(in the rows, 128 means zero)
Known rows, with every step that occurs:
c-l-a-v-g-x-t: [150 111 133 121 236 168 140 173  88 152 170 113 148  91 149 155 141 115
 136 130 101  89 123 156 153 119 170 127 126 127 128  95 115 128 131 132
 116  67 125 120 152  93 149 146 161]
v-a-x-t-l-c: [114 141 133 102 129 154 137  87 120 130 161 122  59 171 151  65 129 160
 129 140 152 142 169 189 117 134 119 119 124  97 124 139 120 114 128 121
 143 112 111 121 108 127 126 131  90]
v-c: [104 129  95 134  63  82 122 113 129  98  15 135 155 119 103 125 115 115
 110 124 127  88 133 142 127 144 138 155 139 139 133 136 140 126 118 126
 128 174 111 127 107 143 124 118 138]
c-l-t: [124 156 122 146 113 113 110 122 155 149 176 123 142 169 113 145 140 103
 145 127 130 153 104 121 138 119 108 129 144 150 128 134 130 121 129 127
 128 101 137 137 111 133  91 125 121]
x-t-l: [107 146 146  80 128 116 118 116 138 121  74 113 132 174 134 100 137 131
 133 115 139  86 131  56 153 124 139 124 114 121 127 138 150 118 121 127
 137 147 120 111 104 146 152 120 119]
t-l-a: [116 148 154 129  85 106 118 131 109 126 103 137 123 148 139  93 138 140
 120 120 140 102 117  25 175 122  79 128 131 124 126 125 117 150 141 132
 127 158 125 115 121 157 126 138 108]
t-l-a-x-c: [122 128 183 136 107 149 134 124 111 121 152 137  90 131 137 119 135 138
 124 120 133 151 123  74 168 112  94 105 123 105 124 132 117 148 129 126
 132 159 130 115 126 143 142 138 112]
q-k-a-v-g-x-c-l: [134 107  62 160 177 167 127 169 157 117 188 116 154  68 116 163 127 133
 137 138 117 118 119 110 111 128 172 135 115 149 118 145 149  91 116 140
 123 102 157 145 162 113 154 136 175]
v-g-l: [165 129  86  94 133 119 112 141 104 119 140 122 132 100  95 138 122 142
 120 122 127 111 139  61 126 136 140 157 134 144 135 122 133 122 124 137
 125 137 114 106 142 120 101 102 136]
x-c-l: [ 98 134 116 126 151 117 116 120 180 121  95 116 135 138 109 163 126  73
 140 108 121 158 103  72 129 104 132 105 118 148 127 149 144 115 115 129
 121 151 130 132 115 135 163 125 157]
a-l-c: [142 128 133 107  56 108 124  89 141 133 118 127 124 119 131  73 122 150
 130 124 135 131 147 156  85 143 119  99 118 118 129 134 137 139 142 119
 129 121 134 147 125 135  96 137 118]
k-a-x-c-l-t: [127 138 163 189 123 166 132 124 157 160 225 118 126 181 119 167 133  99
 162 149 136 214 118 201 144 110  96 111 144 152 120 138 141 121 124 135
 137 122 157 152 133 132 118 116 158]
q-k-a-v-t-l: [120 142 109  90  73 110 125 143 119  96  83 134 165 126 139  89 117 213
 128 142 154  92 139  75  97 155 102 159 119 113 111 132 144 125 146 137
 140 137 166 138 130 155 163 116 130]
g-v-c-l-a-x: [126  96 114 194 175 106 133 135  99 129 121 153 109  69 134 152 119  94
 106 128 105  96 118 219 109 117 142 141 128 136 135 104  76 131 128 122
 113  97 106 134 140 110 110 138 108]
v-c-l-t: [ 98 156 112 173  89 108 120 112 128 115 132 120 132 127 104 141 131  90
 136 135 123 122 120 214 146 120 129 150 147 153 120 129 123 118 125 122
 131  97 117 141 106 131 106 128 139]
c-l: [119 130  96 141 133 100 108 126 173 132 103 128 154 151 122 150 124  99
 131 111 128 134 106  72 128 124 100 122 130 153 132 139 129 100 119 131
 116 132 126 129 111 132 117 118 127]
c-l-a: [123 137 128 170 153 113 117 135 145 146 107 132 136 150 135 151 131  96
 130 117 120 136  96  74 150 118  85 113 137 152 131 118 115 139 136 133
 115 130 127 126 123 140 128 132 131]
v-c-l: [ 95 130  79 164 120  97 116 119 142 101  51 123 146 109 112 149 117  84
 125 117 120  91 117 161 136 124 116 149 135 161 124 137 125  99 115 125
 121 123 107 136 106 132 147 125 145]
k-q: [111 153 125  81  38  81 122 123 174 123 102 117 166 145 126 107 125 122
 117 117 138 123 118 106  81 155  97 147 146 137 141 144 169 138 121 134
 130 174 133 125 130 152  87 101 126]
a-x: [155 107 123 111  86 112 121 118 153 133 114 152 159 150 119 141 118 146
 117 125 137 158 129 109 100 155 103 134 142 126 143 141 139 112 117 128
 124 151 130 115 117 126  88 114  96]
x-c-l-a: [106 133 150 166 170 123 125 129 149 137 100 118 117 134 122 158 133  72
 137 111 113 168  92  73 162  95 125  92 125 150 127 129 123 149 131 130
 122 150 129 133 129 144 168 136 167]
x-c: [115 135 134 105  99 112 123 117 163 116  56 125 149 148  99 139 124 102
 128 114 126 150 119  45 125 121 149 116 126 132 134 151 161 141 117 131
 130 200 129 130 118 147 153 122 146]
v-a-x-c-l: [105 123  93 136 161 153 130 115 167 119 138 129  82 124 128 167 111  91
 141 123 129 203 130 171 103 112 109 113 128 147 125 148 128  95 111 122
 128 144 110 135 122 113 144 120 125]
g-v: [134 120 106 115 118  72 116 138 146 139  74 147 168 132 109 121 124 119
  99 117 124 109 128  64  79 129 174 143 120 127 147 137 126 149 125 130
 119 170 126 130 134 123 108 121 102]
q-k-a-x-t-l: [132 123 135 143 138 152 123 110 166 129 146 118 129 177 143 111 127 176
 135 141 154 111 128  73 126 156 131 124 123 126 122 148 154  88 117 134
 146 124 141 110 120 154 126 113 104]
x-t-l-a-v: [116 144 205  67 161 131 134 135  83 148 109 109 138 146 166  78 140 140
 131 127 128  77 122  70 159 119 124 115 121  87 123 111 126 176 145 126
 131 137 131 112 123 136 177 143 124]
a-x-c-l: [121 110 123 142 152 142 124 118 177 125 149 128 124 131 120 174 120  95
 141 115 121 176 115 117 115 112 112 104 122 141 131 147 133  96 108 126
 120 132 131 128 116 119 138 123 133]
v-g-x-t: [161 116  98 107 149 140 131 149 127 123 110 120 157 134 106 154 137 133
 119 123 121  92 149 129 143 142 200 154 126 139 141 125 154  94 110 134
 130 124 120 109 140 112 108 120 149]
v-g: [137 141  80 102  91 101 118 137 118 108  82 123 182 141 103 125 126 140
 128 120 131 101 135  85 138 141 129 152 142 150 136 134 152 128 118 137
 125 156 117 108 123 125 113 121 124]
g-v-c-l-a: [101 122 107 188 183  80 127 142 100 124  67 136 124  66 120 140 125  75
 106 124 104  73 109 170 125 106 160 140 122 144 130 108  85 153 135 125
 114 120 104 139 140 125 133 141 133]

Rows:
[113 137 125  98 136 148 131 108 130 118 129 122  78 167 152 100 126 145
 132 129 151 139 155 149 130 135 114 132 124 117 125 136 135  98 118 120
 145 134 103 108 108 120 141 116  80]
v-a-x-t-l
[130 128 149 108 153 113 136 151  94 129  82 138 158 112 151 148 118 139
 133 128 118 117 118 137 114 125  86 134 130 119 122  94 104 152 155 130
 116 105 142 141 134 125 171 129 156]
c-l-a-v-t
[126 127 188 111  87 139 146 125  91  96 113 144  91 124 135 138 126 167
 124 126 135 146 144 126 146 123  95 126 123 102 119 118 114 140 140 126
 141 146 135 128 129 145 169 127 133]
v-t-l-a-x-c
[140 109 168 152 220 153 133 121 143 159 136 122 123 166 153 167 131 105
 137 129 117 151 109 137 138 130 123 102 137 137 133 112 116 118 125 127
 123  94 123 112 123 125 132 128 124]
c-l-a-x-t
[124 138 153 136 135 156 127 114 161 140 222 126 112 146 113 170 135 102
 150 131 123 205 111 163 124 112 123 108 138 134 126 142 130 116 117 124
 132 105 141 138 118 120 112 127 135]
a-x-c-l-t
[103 160 144 134 130 132 121 120 165 138 169 112 128 158 101 153 140  80
 147 123 125 178 104 123 145  96 136 112 131 145 123 146 143 136 123 126
 132 119 142 141 115 135 132 128 158]
x-c-l-t
[137 125 100 131 112 113 118 132 162 141  99 133 193 141 127 107 117 166
 121 144 142 121 113  55  81 162 138 135 136 124 127 142 157 138 133 139
 127 168 157 132 131 146 131 118 128]
q-k-a-v
[106 130 164 115 189 138 134 139 127 142 121 119 141 112 142 139 130  87
 140 121 108 151  93  86 138  97 121  96 123 117 122 120 122 172 138 127
 114 142 138 137 133 125 193 144 161]
x-c-l-a-v
[156 106  90 177  95 127 116 118 185 139 125 148 158 165 124 138 112 172
 124 145 147 155 119  74  82 172 112 135 144 145 134 148 152 102 118 137
 131 153 152 121 129 150  87 105 107]
q-k-a-x
[135 137 121 104 145 172 137 166 111 137 252 114 146  75 108 162 143 115
 144 133 107 145 130 174 142 105 175 138 124 128 121 127 132 127 122 127
 126  70 147 147 149  88 119 144 165]
a-v-g-x-c-l-t
[146 110 178 134 121 139 140 117 131 135 119 144 124 136 124 151 125 125
 120 127 120 179 118 106 135 126 124 105 139 116 136 129 126 161 127 128
 127 181 131 116 132 139 132 130 129]
l-a-x-c
[166 131  94  91 126 121 119 118  97 125 168 119 115 100  92 103 126 162
 119 135 128 112 149  91 115 138 133 141 131 126 134 125 122 139 135 136
 123 118 124 117 138 121  95 122 139]
v-g-l-c
[116 151 122 153 134 162 133 110 153 140 226 127  72 147 123 159 127  97
 150 136 132 229 126 222 121 107 116 120 139 146 121 142 124 117 119 119
 141 115 119 141 123 110 114 123 127]
v-a-x-c-l-t
[151 120  95 155  68 114 113 111 175 120  98 129 138 120 130 108 114 160
 135 132 145 133 120  96  93 165 135 120 118 150 126 140 164 114 134 131
 137 150 142 138 140 151 110 110 126]
q-k-a-l
[173 111 123 114 125 138 138 175  71 141 156 144 169  87 134 129 134 159
 110 132 112  96 137 121 141 143 143 153 136 117 136 103 117 155 138 134
 114 125 135 122 159 101 103 142 128]
l-a-v-g-x
[119 109 158 176 203 149 140 111 112 127  97 120 107 115 146 163 126  93
 130 134 109 103 120 236 151 126 140 121 138 140 127 104 110 118 120 120
 127  92 102 120 114 125 156 129 140]
v-c-l-a-x-t
[129 137 149 102 108  80 132 150  72 103  70 154 118 111 132 106 131 161
 103 120 133  86 141 100 125 119 124 154 107 109 129 102  96 162 155 130
 131 137 131 138 144 142 135 129 112]
g-v-t-l-a
[ 92 122 104 131 131 110 123 127 117 114  69 121 168  82 125 134 116  97
 127 124 118  74 120 171 111 124 125 143 131 130 121 126 124 126 124 122
 114 112 118 142 111 115 157 132 138]
a-v-c-l
[163 110 130 109 156 160 142 174 101 145 138 112 188 132 128 130 130 146
 134 147 125  97 159 175 140 145 176 152 131 130 130 113 161 124 122 142
 130 127 146 130 160 107 133 118 172]
k-a-v-g-x-t
[119 152 141  71 107 125 129 155  46 119 137 116 152  99 143  75 137 169
 131 130 129  67 129  78 176 123  98 140 131 108 118 110 117 177 145 135
 123 128 126 108 135 126 155 150 105]
t-l-a-v-g
[116 125 121  89 171 126 132 124 118 130 135 131  73 136 150  95 126 133
 115 128 140 114 156 163  97 121 165 143 104 102 133 132 110 112 120 120
 139 128 101 117 128 102 126 120  72]
g-v-a-x-t-l
[131 140  99 117  61 118 129  90 129 125 116 129  79 118 140  61 115 143
 131 131 139 159 158 207  89 140 115 111 118 122 126 134 127 144 143 115
 136 129 110 149 126 125 105 131 110]
v-a-l-c
[131 136 123 199 140 161 125 115 197 144 237 123 115 155 109 167 131 126
 154 151 139 208 101 150 111 129 135 113 142 153 120 154 144 104 119 134
 140 103 159 140 128 142 104 120 145]
q-k-a-x-c-l-t
[133 123 136 150 134 156 130  89 161 141 173 117 109 182 139  73 134 194
 131 154 158 125 144 111 104 155 125 111 127 108 122 153 143 100 129 134
 145 106 153 120 115 156 112 134 107]
q-k-a-x-t-l-c
[118 128 127  91 159 133 140 103 110 138 161 132  58 136 145  61 131 151
 111 140 141 125 168 206  78 121 167 128 105  89 132 131  99 132 130 118
 137 102 109 129 129 110 114 139  76]
g-v-a-x-t-l-c
[127 124 157  86 127 142 125 111 136 125 130 128 123 166 144 116 130 151
 130 123 141 114 140 100 133 138 116 124 121 108 129 136 144  96 114 124
 135 128 125 105 105 130 136 120  95]
a-x-t-l
[131 129 100 102  95 100 133 106 119 130 115 135  73  80 130  50 117 136
 115 131 133 133 161 224  49 128 172 117 100 113 134 126 105 159 146 115
 131 121 112 159 150 110  95 138  92]
g-v-a-l-c
[146 128 163 109  73 122 137 132  78 100 117 157 104 138 146 124 124 190
 121 129 142 125 149 133 142 143  63 146 134 110 125 107 104 131 145 129
 133 125 132 122 126 139 131 122 101]
v-t-l-a-x
[133 124 149 118 111 139 128 118 138 135 159 127  99 149 129  91 147 151
 111 127 138  99 155 104 135 131 163 117 108 100 133 142 128  99 127 125
 133 107 136 133 121 136 105 141 131]
g-x-t-l-c
[160 113 188 127 168 141 140 112 123 156 105 134 135 174 145 140 132 136
 124 135 124 146 124 126 141 145 139 114 141 116 142 111 133 148 128 127
 129 143 121 104 125 131 119 123 123]
l-a-x-t
[121 106 127 201 136 130 132 120 110 122 111 142 113  97 137 160 119 102
 123 133 115 118 117 208 142 132  87 134 146 147 127 111  96 116 126 125
 119 104 106 130 117 127 121 131 124]
v-c-l-a-x
[137 123 161 143  84 125 125 123 105 132 167 149 112 144 148 113 131 159
 121 128 139 129 125  79 155 135  62 122 135 114 130 122 109 135 135 128
 126 138 129 108 121 142 102 131  76]
t-l-a-x
[132 110 138 190 166 145 128 151 159 138 149 139  97 114 121 182 139  81
 117 113 109 164 106  96 150 102 144 102 119 144 132 126 114 118 127 130
 115 136 134 141 146 131 141 139 167]
g-x-c-l-a
[151 109 104 141 170 147 132 178  91 144 185 134 152  72 142 149 134 127
 126 127 106 103 122 139 144 118 125 140 130 133 128 103 102 133 135 134
 106  77 136 130 157  95 115 145 136]
c-l-a-v-g-x
[140 163 121 115  46 124 127 105 118 132 164 128  87 134 135  94 125 131
 148 137 145 175 147 229 112 135 118 135 130 136 122 122 140 152 140 113
 149 120 114 143 134 120  86 117 108]
v-a-l-t
[144 115  88 118  99 138 130 154 135 102 129 128 145  96  88 163 132 121
 115 118 117 129 143  98 143 126 183 141 121 141 136 142 155 108 108 133
 127 158 125 124 145 118 121 130 159]
v-g-x-c
[ 91 141 193  93 145 136 144 126  53 117  56 109 129 104 157  78 135 130
 122 131 122  28 131 152 172 119 143 133 123  90 115 107 122 179 140 119
 136 133 107 121 116 137 192 145 139]
x-t-l-a-v-c
[166 107  91  93  97 131 129 169 101 122 144 140 187  87 115 130 127 155
 113 127 122 100 148 117 114 149 163 158 130 119 137 127 136 122 121 132
 116 123 137 124 145  95 101 134 125]
a-v-g-x
[134 135 116  90 120 148 133 131 103 115 167 110 107 130 118  87 150 164
 124 131 130  74 166 133 156 127 167 134 115 114 128 134 133  95 122 130
 134  79 125 118 131 121 114 144 133]
v-g-x-t-l-c
[110 128 172  95 170 132 147 146 103 118  80 124 141 100 140 158 122 116
 135 121 109 141 116 134 123 104 119 114 122 116 117 107 117 170 150 128
 122 130 143 151 137 128 211 133 187]
x-c-l-a-v-t
[ 99 130 112 196 141 102 125 125 111 115  65 128 128 107 126 152 124  83
 119 124 116  95 107 167 159 117 111 131 140 157 125 111 105 134 132 125
 120 123 103 134 118 142 141 134 147]
v-c-l-a
